What can hang from each mark
Q89: Q654 Q713
Q713: Q169 Q532
Q995: Q656
Q169: Q713 Q883
Q118: Q532
Q999: Q169 Q532
Q883: Q169 Q656 Q980
Q33: Q169 Q656
Q659: Q656
Q532: Q118 Q713

Every row comes from one small tree of marks. The marks that hang from a mark follow it in brackets, in the order of their numbers. Every link used is in the known rows. Which tree was each row made from?
Known rows
Q169[Q713[Q532[Q118]] Q883[Q656 Q980]]: [ -8 -56 -36   9  11   5 -45   3  11  17  59   6  24  14  -8   6  20 -28
   2 -47   5   8 -11  13 -34 -16 -43  40 -17  53 -15   1   9  11  30  56
  47 -37 -21 -23 -42  -9]
Q532[Q118 Q713[Q169[Q883[Q656]]]]: [-23 -28 -62 -30  -1 -47 -27 -22  12  22  21 -15  23  -5  -3  24  41   1
 -62  -9   9   0  12  12  18 -31 -45  58 -13  36  -3 -17  24  14  30  21
  50  14 -22 -35  -2 -19]
Q33[Q169[Q713]]: [ -9 -31   8  -8  -6  10 -15   3  -9  15  31  -6  38  16  -4  39  18  -3
 -17 -34  -4  31  -7  -5  20 -26 -11  34 -36  33  -1  -9  23  -9  26   0
  42  -7 -29   0 -54  14]
Q169[Q713 Q883]: [-21 -38 -30  26  12  17 -34   4 -15  11  67   1  26  13   0  32  12 -17
  -1 -25 -17  12  -4  17 -11 -19  -8  43 -30  40 -16  15   7   7  19  19
  53 -15 -29 -25 -58  -2]
Q33[Q169[Q883] Q656]: [-17 -18 -13 -17  21  -9  -7 -14  -2  28  21  19  12  22   3  -8   1 -49
  -1 -53  -5  25 -32  -7  12 -36  -9  -4 -29  21 -17  -9 -33   2  30 -30
  76 -24 -43  14 -99  18]
Q169[Q713[Q532] Q883[Q656 Q980]]: [ -1 -52 -22   5  14  10 -41   9   8   7  71  11  27  16  -6   5  13 -31
  15 -51  -4  12  -9  10 -40 -16 -31  32 -16  49 -16   1   9   8  29  54
  46 -38 -29 -17 -52   1]
Q118[Q532[Q713[Q169[Q883[Q656 Q980]]]]]: [-21 -34 -13 -46  16 -19 -24   5  20  -6  41  -9  34  -4 -19  17  39 -12
 -37 -24  11  12  15 -18  17 -22 -30  53  -8  48 -15 -21  28   8  25  34
  46   6  -7 -12   2 -10]
Q532[Q118 Q713[Q169]]: [-18 -21 -52 -27 -17 -51 -21 -20  10   8   9 -27  26 -10  -2  36  39  22
 -76  -1  14   3  14  18  31 -23 -40  62 -17  37   5 -19  41  12  23  21
  35  28 -12 -35  16 -22]
Q999[Q169[Q713 Q883] Q532[Q118]]: [-40 -64 -53  36  -3 -24 -22   2  -1  -3  60 -27  34  -4  18  66  31  13
 -30  23  19  31  -9 -11  16  -9 -72  88 -21  40 -14  -5  35  11   4  10
  74  -9 -37 -21 -43 -21]
Q883[Q169[Q713] Q656 Q980]: [ 25 -23  34 -40  29  26 -37  15  34   5  27  -6  39  28 -36 -23  15 -47
  33 -90   8  61   6   1 -31 -12 -16  23 -29  48 -20   1  13 -12  55  29
  46 -59 -17  27 -30  39]
Q33[Q169 Q656]: [-11 -12   6 -28   4 -10   3 -17   2  15   2   7  13  15   0  -5  -3 -35
  -9 -55   2  33 -28  -4  26 -29  -2  -6 -27  20  -7 -12 -17  -2  24 -29
  57 -10 -32  15 -82  23]
Q89[Q654]: [  6  33  -7  -9 -16 -13 -15  12  27 -12  23   1  10 -25   9  16  -3  -8
 -16 -35   1  26  -1  33 -11 -14  23   2   1  52  13  -4   4   3  -7  22
   2  11  -3 -30   8  -8]
Q999[Q169 Q532]: [-18 -32  -9  10  -5 -28   4   6  15 -39  42 -26  30 -10  13  44  14   9
 -20  12  21  47   1 -17  17   2 -37  49  -5  29  -6 -14  32   8  -5  -8
  55   3 -39  -3 -27   2]
Q532[Q713[Q169[Q883[Q656]]]]: [ -9 -19 -32 -37   7 -37 -20 -12   8   5  47  -5  30  -1  -1  22  26  -5
 -36 -19 -11   8  16   7   7 -27 -20  44 -13  28  -4 -18  23   7  27  16
  51  12 -39 -20 -24   2]
Q883[Q169 Q656 Q980]: [ 29  -2  38 -51  39  16 -25  15  49  -7  11  -1  30  27 -39 -48  12 -62
  34 -94  18  64   9  -4 -36  -9  -6  -3 -17  43 -19  -5  -6  -6  53  13
  46 -62 -18  34 -16  42]
Q713[Q169[Q883[Q980]] Q532[Q118]]: [-11 -29 -45 -12 -15 -60 -16  -4  17   7  36  -5  44  19  13  17  46  15
 -55  -8  15   6  -3   7 -27 -22 -59  24 -17  42   6 -16  39  23  31  45
  29 -14 -19 -29   7 -27]
Q659[Q656]: [ -6   9  14 -15   1  12  -7   3 -11 -31   8   3  17  10   5  -4 -12 -38
  -9 -32  -3  15   1   4  12 -25  43  -1  -2  21 -13  12 -24  22 -10 -12
  16   7 -31  -3 -38  18]
Q169[Q713[Q532]]: [ -9 -36 -10   7 -35   3 -16   2  -6 -12  47 -18  32   2   5  42  20  27
 -26 -19   0  16  -5  20   2  -9 -13  39 -23  40  10   2  39   6   7  41
  17  12 -14 -32 -24  -7]
Q883[Q169 Q980]: [ 33   3  32 -21  28   4 -26  24  33 -19  16 -10  40  23 -32 -17  13 -30
   8 -71  21  53   6   0 -26  -5  -6  15 -31  49 -14  -7  16  -2  48  11
  46 -47  -9  26   1  27]
Q118[Q532[Q713]]: [-22 -25  -7 -34  -1  -4 -16   8  14 -22  30 -20  25 -18 -18  25  33   5
 -44 -17  18  11  12 -11  37 -14 -10  52  -7  46  -7 -16  23   9   8  26
  39  26   2 -21  10 -13]
Q999[Q169]: [-10 -17  -2 -11   6 -25   3   3  11 -30  31 -10  37   3   5  22   2 -11
 -12 -24  12  38   3  -5   0  -3  -6  21  -4  16 -18  -5  20   6  -7 -17
  43  -9 -33   7 -20   9]
Q713[Q169[Q883[Q656]] Q532[Q118]]: [-27 -28 -48 -31 -21 -53  -7 -16  17  18  34  -4  37  19  16   9  53  10
 -52  -5  10  11  -2   5 -21 -30 -53  14 -12  31   8 -10  23  22  27  38
  28  -8 -27 -34  -9 -22]
Q883[Q169]: [  5   8  18 -29   4   8  -9  11  19  -8  18 -18  37  18 -17  -3  29  -8
  -8 -44  12  52   7   4  -4 -16   7  10 -33  31  -3   2   5   1  36  -6
  46 -21 -18   7 -14  22]
Q118[Q532[Q713[Q169[Q883[Q980]]]]]: [-20 -32 -15 -35  13 -23 -24   9  15 -10  42 -12  39  -5 -16  27  40   0
 -45 -17  12   8  14 -16  21 -20 -30  58 -12  50 -13 -21  35  10  22  33
  47  10  -4 -15   8 -15]
Q169[Q713 Q883[Q980]]: [ -3 -42 -22  32  28  14 -47  14  -4   4  66   6  28  16 -10  23   2 -31
  11 -43 -11  12  -4  15 -27 -11 -16  46 -29  52 -25   8  15   6  29  31
  55 -34 -23 -11 -48   1]
Q883[Q169[Q713[Q532]] Q656 Q980]: [ 27 -27  31 -42  14  17 -34  16  35   1  34  -7  43  26 -30 -19  23 -32
  24 -85  14  55   1   0 -36 -13 -26  22 -28  48 -10  -6  19  -9  53  43
  40 -55 -16  21 -25  32]
Q89[Q654 Q713[Q169 Q532]]: [ 16  14 -20 -35 -54 -64 -19  -1  16   9  45  -5  22 -16  32  69  24  47
 -49 -12  -6   8 -18  49  -4 -17 -16  32  -8  69  39 -42  50  -1  -6  58
  -6  37  11 -44  20 -28]
Q995[Q656]: [ -9  -3  18 -21  -2   4  -6  -1   5 -14  24 -10  16  -4 -13 -33 -24 -29
   6 -47   7  26  -9   7  -1 -16  28   6 -23  10 -15  10 -12  22  17 -34
  29   1 -25  -3 -12  15]
Q713[Q169[Q883[Q980]]]: [ -7 -13 -18 -11  22 -37 -16   0  11   2  41   5  40  25   1   8  19 -22
 -20 -25 -10  21   9   5 -25 -19 -20  16 -21  37 -14  -5  25  11  34  11
  40 -24 -31  -5 -20   3]

Which tree is each row?
[-25 -42 -25   5  20  24 -33  -3  -4  21  64   8  19  15  -5  10  13 -38
  16 -39 -19  19  -2  13 -17 -22  -7  31 -21  37 -21  17  -9   5  24  20
  54 -25 -35 -20 -71   9]
Q169[Q713 Q883[Q656]]
[-16 -39 -25  10 -39  -2 -20  -3  -5  -4  34 -22  29  -1   4  43  27  29
 -38 -13   9  12  -7  23   7 -12 -25  46 -25  43  11   4  38  10   8  44
  17  12  -6 -40 -14 -17]
Q169[Q713[Q532[Q118]]]
[ 26 -26  14  -9   0   3 -38  22  21  -6  31 -20  51  22 -22  13  30   1
  -9 -60  23  42  -3   7 -22 -10 -35  45 -41  57  -4  -7  41  -2  49  42
  40 -41  -3   8   0   8]
Q883[Q169[Q713[Q532[Q118]]] Q980]
[  2 -15 -10  -7  50   8 -28   7  29  -3  39  19   8  16 -19 -36  -2 -73
  29 -64   3  24   2   4 -38 -12  -1  -4  -1  41 -29   1 -25  12  29  11
  54 -47 -31   1 -40  16]
Q169[Q883[Q656 Q980]]
[ -3 -18  22 -47   7  30 -20   1  18  16  28 -12  36  23 -22  -9  30 -26
  16 -62  -1  60   5   3  -9 -22  -5  19 -32  30  -8  10   0 -10  42  12
  45 -32 -25   9 -45  35]
Q883[Q169[Q713] Q656]
[-15 -35 -48   6  -6 -40 -25  -5  18  -8  31 -30  16 -15   0  41  37  16
 -55  16  21  14   9   4  26 -12 -61  74 -16  54   7 -22  38  15  27  29
  54  16 -21 -33  -3 -21]
Q999[Q532[Q118 Q713[Q169[Q883[Q980]]]]]
[ -2 -22  18 -50 -10  22 -17   2  20  12  35 -14  39  21 -16  -5  38 -10
   6 -57   5  55   1   1 -14 -23 -15  19 -30  31   1   4   8  -6  40  27
  39 -29 -25   2 -40  27]
Q883[Q169[Q713[Q532]] Q656]
[-29 -52 -61  15   4 -46 -21  -2  11 -12  55 -27  26 -19  14  57  33  12
 -44  24  28  20  -2 -14  23 -12 -74  89  -8  36 -11 -24  28  16   6   6
  84   4 -42 -20 -26 -22]
Q999[Q169[Q883] Q532[Q118 Q713]]
[-13 -30 -42 -27  -9 -55 -14  -9  25  13  33   0  38  21   9   2  46  -1
 -43 -17  14  10  -1   3 -31 -24 -59  15 -10  39   3 -14  29  20  33  46
  29 -21 -23 -26  -2 -20]
Q713[Q169[Q883[Q656 Q980]] Q532[Q118]]
[-19 -46 -34  21 -10   5 -31   6 -12   6  76  -1  32  10   9  38  25   6
 -14 -17  -9   4 -11  15 -18 -20 -23  43 -28  41  -4   6  17  12  17  40
  46 -10 -28 -35 -50 -13]
Q169[Q713[Q532] Q883]
[ 11  10 -32 -28 -43 -63 -25   1  12  17  59   3  23 -12  34  67  28  37
 -43 -12  -9   2 -21  47 -13 -22 -20  34  -9  69  33 -41  40   3  -1  57
   8  27   4 -46   8 -32]
Q89[Q654 Q713[Q169[Q883] Q532]]
[-30 -30 -19 -38   4 -21 -18   4  10  -7  42 -15  37  -7 -12  32  44   7
 -51  -8   9   7  14 -14  28 -23 -25  57 -13  44  -9 -18  31  11  18  27
  46  19  -8 -21   3 -17]
Q118[Q532[Q713[Q169[Q883]]]]
[-14 -45  -8 -15   0   9 -22   1  -5  31  56   9  37  21   2  24  30 -18
  -6 -39  -4  23 -14 -12  -2 -36 -30  27 -30  31  -4 -13   4  -4  33  15
  56 -25 -44  -5 -74  10]
Q33[Q169[Q713[Q532] Q883[Q656]]]
[ 30 -23  24 -12   3   6 -36  24  19 -11  39 -17  53  24 -22  12  25  -1
   0 -63  16  46  -1   6 -28  -8 -27  40 -41  55  -3  -8  40  -4  49  41
  40 -42  -8  13  -8  16]
Q883[Q169[Q713[Q532]] Q980]
[-26 -27 -11 -44  -4 -22 -13   3  11 -13  33 -20  37  -9 -13  34  43  14
 -55  -9  12  12  17 -13  35 -20 -22  56 -12  43  -4 -19  38   8  15  28
  36  27  -2 -21  12 -15]
Q118[Q532[Q713[Q169]]]
[-26 -35 -50  -6 -10 -34 -19 -13  18   0  30 -28  11 -15   2  34  42  13
 -52  18  18  17   9   3  30 -17 -58  68 -12  47   9 -18  27  14  24  25
  54  20 -26 -37 -14 -18]
Q999[Q532[Q118 Q713[Q169[Q883[Q656]]]]]
[ -25  -47  -30   -6   -6  -11  -20  -17  -15   42   35    8   23   21
   11   21   17  -17  -19  -41   -3   15  -41   -1   15  -40  -39   27
  -40   28   -7  -10   -8    2   32    2   71  -18  -36   -3 -101    1]
Q33[Q169[Q713[Q532[Q118]] Q883] Q656]
[ -5 -53 -40  31   2  -4 -47   9   1   6  62  -2  31  12  -3  29  21  -6
 -14 -31   7   1 -12  17 -27 -13 -43  52 -26  57 -12   0  25  15  26  54
  46 -28 -15 -30 -29 -20]
Q169[Q713[Q532[Q118]] Q883[Q980]]
[-22 -26 -65 -20  -4 -51 -28 -19   7  16  22 -19  26  -6   0  35  42  11
 -70  -1  10  -3  11  15  22 -29 -45  63 -18  37  -2 -17  31  16  27  20
  50  18 -19 -37   3 -24]
Q532[Q118 Q713[Q169[Q883]]]
[  1 -49 -26  28   7   2 -42  15  -2  -2  75   4  35  14  -1  27  13 -10
  -1 -36  -3   5 -11  15 -34 -12 -31  46 -27  53 -11   0  24  11  25  52
  46 -29 -23 -22 -40 -10]
Q169[Q713[Q532] Q883[Q980]]
[ -3 -26 -21 -32  -4 -48  -9  -2  22   2  52   8  43  24  10   0  35  -5
 -26 -27   0  16   1   0 -40 -22 -42   6 -10  34   2 -16  28  15  32  43
  29 -22 -34 -15 -17  -5]
Q713[Q169[Q883[Q656 Q980]] Q532]
[  1 -22 -28 -33  15 -38 -25  -7  13   1  47  -2  31   1  -7  17  22 -13
 -30 -29  -8   6  16   7  -2 -24 -25  45 -11  35  -8 -22  28   7  31  22
  50   3 -34 -13 -19   3]
Q532[Q713[Q169[Q883[Q656 Q980]]]]
[-19 -18 -34 -27 -43 -60   2 -14  15  -1  16 -19  42  11  18  27  50  40
 -73   5  16  13   1  11  -2 -20 -45  20 -16  33  20 -14  48  20  19  38
   9  14 -13 -37  16 -25]
Q713[Q169 Q532[Q118]]
[-18 -30 -28 -11  -4 -27 -13  -5  15 -12  47 -21  17 -12   3  33  32   9
 -36   9   4  22  12  -3  22 -16 -41  58 -11  42   9 -19  26  10  22  21
  55  20 -38 -27 -30  -2]
Q999[Q532[Q713[Q169[Q883[Q656]]]]]
[ -2 -20   1 -18 -23   7 -22   8   6   5  31 -27  48  18  -8  27  45  23
 -26 -32  14  43  -3   9  -2 -20 -22  40 -44  39   8   2  30   0  36  26
  40 -14 -11 -10 -15   4]
Q883[Q169[Q713[Q532[Q118]]]]
[-23 -45 -43   4 -13 -46 -12  -4  15 -25  34 -39  27 -25  11  59  30  26
 -53  22  34  28   3 -11  38  -4 -66  87  -4  35  -1 -27  43  11  -2   6
  64  19 -32 -19  -9 -18]
Q999[Q169 Q532[Q118 Q713]]
[ -7 -25 -39 -22 -31 -53 -17 -14   2  14  37 -12  22  13  15  52  41  33
 -52  -3   5   1 -15  31   5 -14 -39  40 -19  51  17 -32  40  14  14  36
  32  20  -1 -37  -4 -26]
Q89[Q713[Q169[Q883] Q532[Q118]]]
[-22 -29 -43  -2 -22 -38 -15 -11  15 -11  21 -38  15 -18   4  47  40  30
 -65  25  21  19  10   6  40 -12 -54  72 -15  49  16 -20  41  14  19  24
  44  33 -19 -39  -1 -21]
Q999[Q532[Q118 Q713[Q169]]]
[-28 -52 -44   4  -6   8 -33  -6   0  23  60   0  22  11   3  16  30 -13
  -9 -27  -1   8 -11  15 -19 -24 -35  38 -19  40  -7   8   1  13  21  45
  45 -18 -27 -37 -51 -12]
Q169[Q713[Q532[Q118]] Q883[Q656]]
[ -5 -24   8 -48 -12  19 -20  -2  21  18  26 -18  38  20 -16  -5  44  -8
  -2 -54  12  52   0   4 -10 -25 -23  23 -31  33   1   5   8  -3  41  29
  40 -27 -20  -3 -33  21]
Q883[Q169[Q713[Q532[Q118]]] Q656]
[-30 -32 -17 -49   9 -17 -18   1  14  -3  41 -12  33  -6 -14  21  44  -5
 -42 -14   7  11  14 -16  25 -26 -26  51  -8  42 -11 -17  24  10  20  29
  46  15 -11 -19  -3 -11]
Q118[Q532[Q713[Q169[Q883[Q656]]]]]
[ -1 -47  -3 -11  13   6 -30   8   3  25  55  13  39  23  -6  17  21 -28
   2 -53   0  23 -14 -14 -15 -30 -36  28 -28  40 -11 -17  10  -5  39  24
  56 -38 -39   4 -67  13]
Q33[Q169[Q713[Q532] Q883[Q656 Q980]]]
[-12 -42 -10  -2 -18 -24  -7   2  -3 -22  54 -16  50   3  15  52  12  19
 -21 -15   7  31  -5  -2  -2  -7 -27  47 -14  21  -9  -6  44   3  -7  12
  37  -3 -32  -6 -28  -1]
Q999[Q169[Q713[Q532]]]
[ -4 -49 -34  14  21 -41 -24  12  15 -30  71 -16  32 -15   8  49  15  -4
 -18   3  19  25   2 -20   4  -4 -61  82  -6  40 -17 -30  33  10  11  10
  85 -10 -49  -1 -34  -6]
Q999[Q169[Q883[Q980]] Q532[Q713]]
[ 13  22 -15 -31 -33 -52 -22  -1  14  13  35  -3  16 -14  23  65  14  26
 -36 -19 -14  16 -11  51   4 -16  -1  32 -10  69  26 -34  41  -4  -3  36
   2  32  11 -34  13 -19]
Q89[Q654 Q713[Q169]]
[  -9  -41  -10   -1   24   -2  -28   -7  -11   34   37   17   23   26
   -2   10   -5  -46    7  -62  -10   23  -35   -3    5  -33  -25   24
  -41   34  -21   -8  -10   -5   38   -7   77  -35  -38   17 -105   17]
Q33[Q169[Q713 Q883[Q980]] Q656]
[  3 -28 -34 -20 -23 -55 -22  -9   7  10  38 -10  23  15  11  48  36  25
 -46 -12   7   2 -15  30  -2 -10 -43  41 -19  58  13 -36  44  14  18  41
  33  11   1 -30   2 -24]
Q89[Q713[Q169[Q883[Q980]] Q532[Q118]]]
[-26 -68 -47  40   9 -26 -32   7   6  -8  60 -24  35  -2  11  60  23   2
 -21  11  23  31  -9 -12   4  -3 -79  89 -20  50 -20  -9  40  10  11  18
  74 -23 -32 -12 -36 -18]
Q999[Q169[Q713 Q883[Q980]] Q532[Q118]]
